Known rows, with every way that one mark hangs from another
k654(k12(k136(k571(k868(k546)) k820))): [-0.01  0.49  1.48 -2.73  1.43 -0.61 -0.70  3.59 -0.08 -1.78  0.50 -0.96
 -0.65 -0.48 -1.13  1.42  1.42  0.58 -0.50  1.29 -0.89]
k136(k12 k571(k868)): [ 0.44  1.44  1.53  1.02 -0.45 -0.43  1.60 -1.28  0.82 -1.03  0.88  0.24
  1.92  1.92  0.06 -0.79 -0.15 -0.47  0.08 -2.23  0.12]
k12(k136(k571(k868) k820)): [ 0.36  2.00  0.06 -2.76  1.56 -1.43  0.78  3.07  0.96 -0.29  0.64  1.24
  0.63  0.42 -0.68 -0.96  0.35 -0.40  1.24 -0.28 -0.93]
k546(k654(k12)): [-0.31  0.45 -0.97  0.65  0.15  1.48  1.37 -3.57  0.64  1.99 -1.20 -0.39
  0.67  1.21  0.88  0.47  1.88  0.13 -0.89 -2.08  0.34]
k868(k546 k654(k136(k12 k571))): [ 0.49 -1.32  0.55  4.12 -1.44  0.18 -0.24  0.04 -0.08 -0.94 -0.60 -1.05
 -0.93 -0.49 -0.42  1.22 -1.52 -0.06 -0.29  0.19  0.28]
k546(k654(k868(k136(k571 k820)))): [ 0.09  0.73  0.09  0.16 -2.12  0.74  0.58  1.34 -1.09  0.60 -0.51  1.87
  0.98 -2.19 -0.35 -2.13  0.36  0.57  0.53  0.76  0.63]
k546(k654(k12(k136) k868)): [-0.49  0.40  0.28  0.14  2.12  1.97  1.77 -2.13  1.05  0.47 -1.03 -0.51
 -0.14 -0.58  0.65  1.83  2.42  0.49 -0.51 -3.25  0.34]
k571(k868(k654(k12 k136(k820)))): [-0.72 -0.78  1.41  0.22  2.06  0.09 -1.89  0.42 -0.91  1.44  0.09  0.21
 -2.55  0.70  0.19 -0.74 -0.81 -0.68  0.54  2.06  0.13]
k820(k136(k12)): [-1.43  0.89 -1.05  1.31  0.94 -1.03  1.99 -3.35  1.72 -0.63  1.25 -1.34
  0.60  3.99  0.60 -0.22 -1.06 -1.71  0.26 -3.25 -0.95]
k571(k868(k654(k12 k136))): [-0.06 -1.06  1.21  1.72  1.79  1.27 -0.93 -0.76 -0.27  1.61 -0.76 -1.18
 -1.70  1.16  0.72  0.62 -0.76 -0.54 -0.05  0.79  0.48]
k571(k868(k546 k654(k12 k136(k820)))): [-0.09 -1.81  0.88 -0.24  1.35  0.20 -3.40  1.47 -1.69  0.48 -0.09 -0.71
 -2.71 -0.48 -0.18  0.70 -0.79  0.08 -0.18  3.22  0.34]
k654(k136(k571 k820) k868): [ 0.65  1.45  1.80  5.62 -1.19  0.29  0.30  2.18 -1.10 -0.01 -1.35  0.78
  0.01 -0.72 -1.43 -0.43  0.36 -1.01  0.79 -2.47  0.43]
k12(k136): [ 0.44  1.16 -2.43  0.27  2.29 -0.19  1.55 -0.69  2.89  1.01 -0.78 -0.34
  0.99  1.88  0.62  1.58  0.55 -0.96  0.32 -3.98 -1.05]
k546(k654(k12 k868(k136(k571 k820)))): [-0.92  0.33  2.00  0.57 -1.43  1.46  0.56  0.80 -1.37  0.04 -0.43  0.56
 -0.09 -1.94 -0.42 -1.29  1.36  0.59 -0.53  1.14  0.60]
k868(k136(k571 k820) k546 k654(k12)): [-0.80 -1.43  0.22 -0.54 -0.88  1.26 -2.58  2.99 -0.86 -0.30 -0.20 -1.28
 -1.16 -0.71 -0.13 -0.01 -0.75  0.99 -1.24  4.13 -0.23]
k868(k136 k654): [ 0.02 -0.87 -2.73  0.15  0.50  1.25 -1.00 -0.51  1.39  2.29 -0.65 -0.37
  0.51  1.38  1.65 -0.42 -2.04 -0.27 -0.05  0.48 -0.12]
k12(k136(k571(k868(k546)) k820)): [ 0.98  0.99 -0.47 -3.19  0.78 -1.31 -0.68  4.22  0.16 -1.27  0.40  0.23
  0.51 -0.72 -1.04  0.58  0.53  0.49  0.58  0.84 -0.73]
k546(k654(k136 k868)): [ 1.17  0.19 -0.42  4.32 -0.71  1.18  1.29 -1.88 -0.51  1.85 -2.09  0.47
  0.31 -1.17  0.08  0.66  0.85 -0.50  0.61 -3.10  1.30]

Rows
[ 0.11 -0.34 -0.60  3.38 -0.56 -1.20  2.64 -4.23  0.86  1.13 -0.40  0.92
 -0.56  0.21  0.18  0.08 -0.02 -1.33  0.56 -2.59 -0.05]
k546(k654(k136(k12)))
[-0.81  1.34  1.28 -0.09 -0.18 -1.14  2.20 -0.75  0.34 -1.76  1.87 -1.13
  1.07  3.09 -0.19 -1.45 -1.18 -0.96  0.72 -0.78 -0.50]
k820(k136(k12 k571(k868)))
[-0.23  0.07  0.11 -2.74 -1.82 -1.15  1.50 -0.79 -1.08 -1.87  1.46 -1.08
  0.86  0.17 -0.36 -0.73 -0.54  0.83  0.36  1.73  0.17]
k820(k136(k12 k571(k868(k546(k654)))))
[-0.28 -0.48 -0.57 -5.62  2.14 -0.87 -0.73  0.61 -0.20 -0.11  0.57  0.31
 -1.24 -1.52 -0.10  1.09  1.75  0.98 -0.14  1.85 -0.46]
k571(k868(k546(k654(k12(k136(k820))))))
[-0.79 -1.37 -0.33 -0.78 -1.17 -0.55 -1.84  1.38 -0.13 -1.34  1.12  0.31
 -0.69 -0.66 -0.01 -1.02 -2.13  0.40 -0.48  3.22 -0.46]
k868(k136(k12 k571 k820) k546 k654)
[-0.24  0.77  2.51  3.93 -1.75 -0.70  1.92 -1.03 -1.32 -0.86 -0.06  2.27
 -0.77 -2.10 -1.20 -1.55  0.61 -0.52  0.90 -1.55  0.72]
k546(k654(k136(k12 k571 k820) k868))
[ 0.70  0.23 -0.56 -2.51 -0.67  0.60 -3.03  3.35 -1.36  0.03  0.10  0.69
  0.67 -0.32 -0.15 -1.23 -1.01  1.38  0.19  3.06  0.81]
k136(k571(k868(k546 k654)) k820)
[-0.54 -2.08 -0.72 -3.90  0.85 -1.24 -3.31  0.21 -0.27 -0.68  2.03  0.80
 -0.98 -0.30  0.90 -1.07 -2.49  0.34 -0.06  3.85 -0.28]
k571(k868(k136(k12 k820) k546 k654))
[-0.31 -0.41  0.00  0.56 -1.80 -1.60 -0.42  1.15  0.15 -1.83  1.00  0.08
  0.19 -0.39 -0.75 -0.18 -0.82 -0.33 -0.61  0.91 -0.99]
k868(k136(k12 k571 k820) k546)
[ 1.02  1.68 -0.12 -1.26  1.26 -0.28  1.76  1.90  1.65 -0.13 -0.14 -0.19
  1.53  0.84 -0.18  0.51  0.40 -0.08  0.79 -1.53 -0.57]
k12(k136(k571(k868)))
[ 0.23 -0.40  0.45  2.11 -2.72 -2.00  0.98 -0.20 -1.19 -0.95 -0.07  1.19
 -1.09 -2.24 -1.50 -0.35  0.22 -0.21  0.36  0.74 -0.03]
k868(k546(k654(k136(k12 k571 k820))))
[ 1.76 -0.10 -2.41 -2.37 -0.88  0.41 -0.77 -1.09 -0.57  1.27 -0.80  0.07
  1.80 -0.50  0.64  0.65  0.65  1.03 -0.15  0.10  0.98]
k571(k868(k546(k654)))
[-0.33 -0.58 -0.12  1.18 -0.57  0.58  1.38 -3.82  0.58  0.09  0.31  0.83
  0.83 -0.76  1.07 -0.36 -0.03 -0.11 -0.21 -1.99  0.53]
k546(k654(k868(k136(k12))))
[-1.06 -2.05 -1.16 -1.52  0.67  0.98 -3.40  1.14 -0.29  0.62 -0.07 -1.09
 -1.57  0.03  0.73  0.55 -1.02  0.42 -1.27  3.32 -0.33]
k868(k136(k820) k546 k654(k12))
[-0.46  0.69  0.99  2.01  2.95  1.95  0.96 -1.13  1.65 -0.37 -0.88 -1.62
 -0.03  1.08  0.51  2.75  1.94 -0.42 -0.82 -4.72 -0.17]
k654(k12(k136) k868)
[ 0.30 -0.54 -1.44  0.12 -0.72  1.63 -0.09 -2.39 -0.11  1.15 -1.45 -1.36
  0.61  0.09  0.52  2.05  1.89  0.85 -1.54 -1.03  0.58]
k868(k546(k654(k12)))
[-0.31  1.84  1.67 -0.43 -0.10 -1.61  0.63 -0.21  0.20 -1.15  1.62  1.74
  1.03  1.50 -0.51 -2.12 -0.11 -0.65  0.48 -1.06 -0.27]
k136(k12 k571(k868) k820)
[ 1.46 -1.42 -2.53 -3.18 -1.26 -0.01 -0.85 -0.16 -0.48  1.34 -0.33 -0.29
  1.16 -1.40  0.78  0.48 -0.42  1.07 -0.14  2.41  0.41]
k571(k868(k136 k546(k654)))
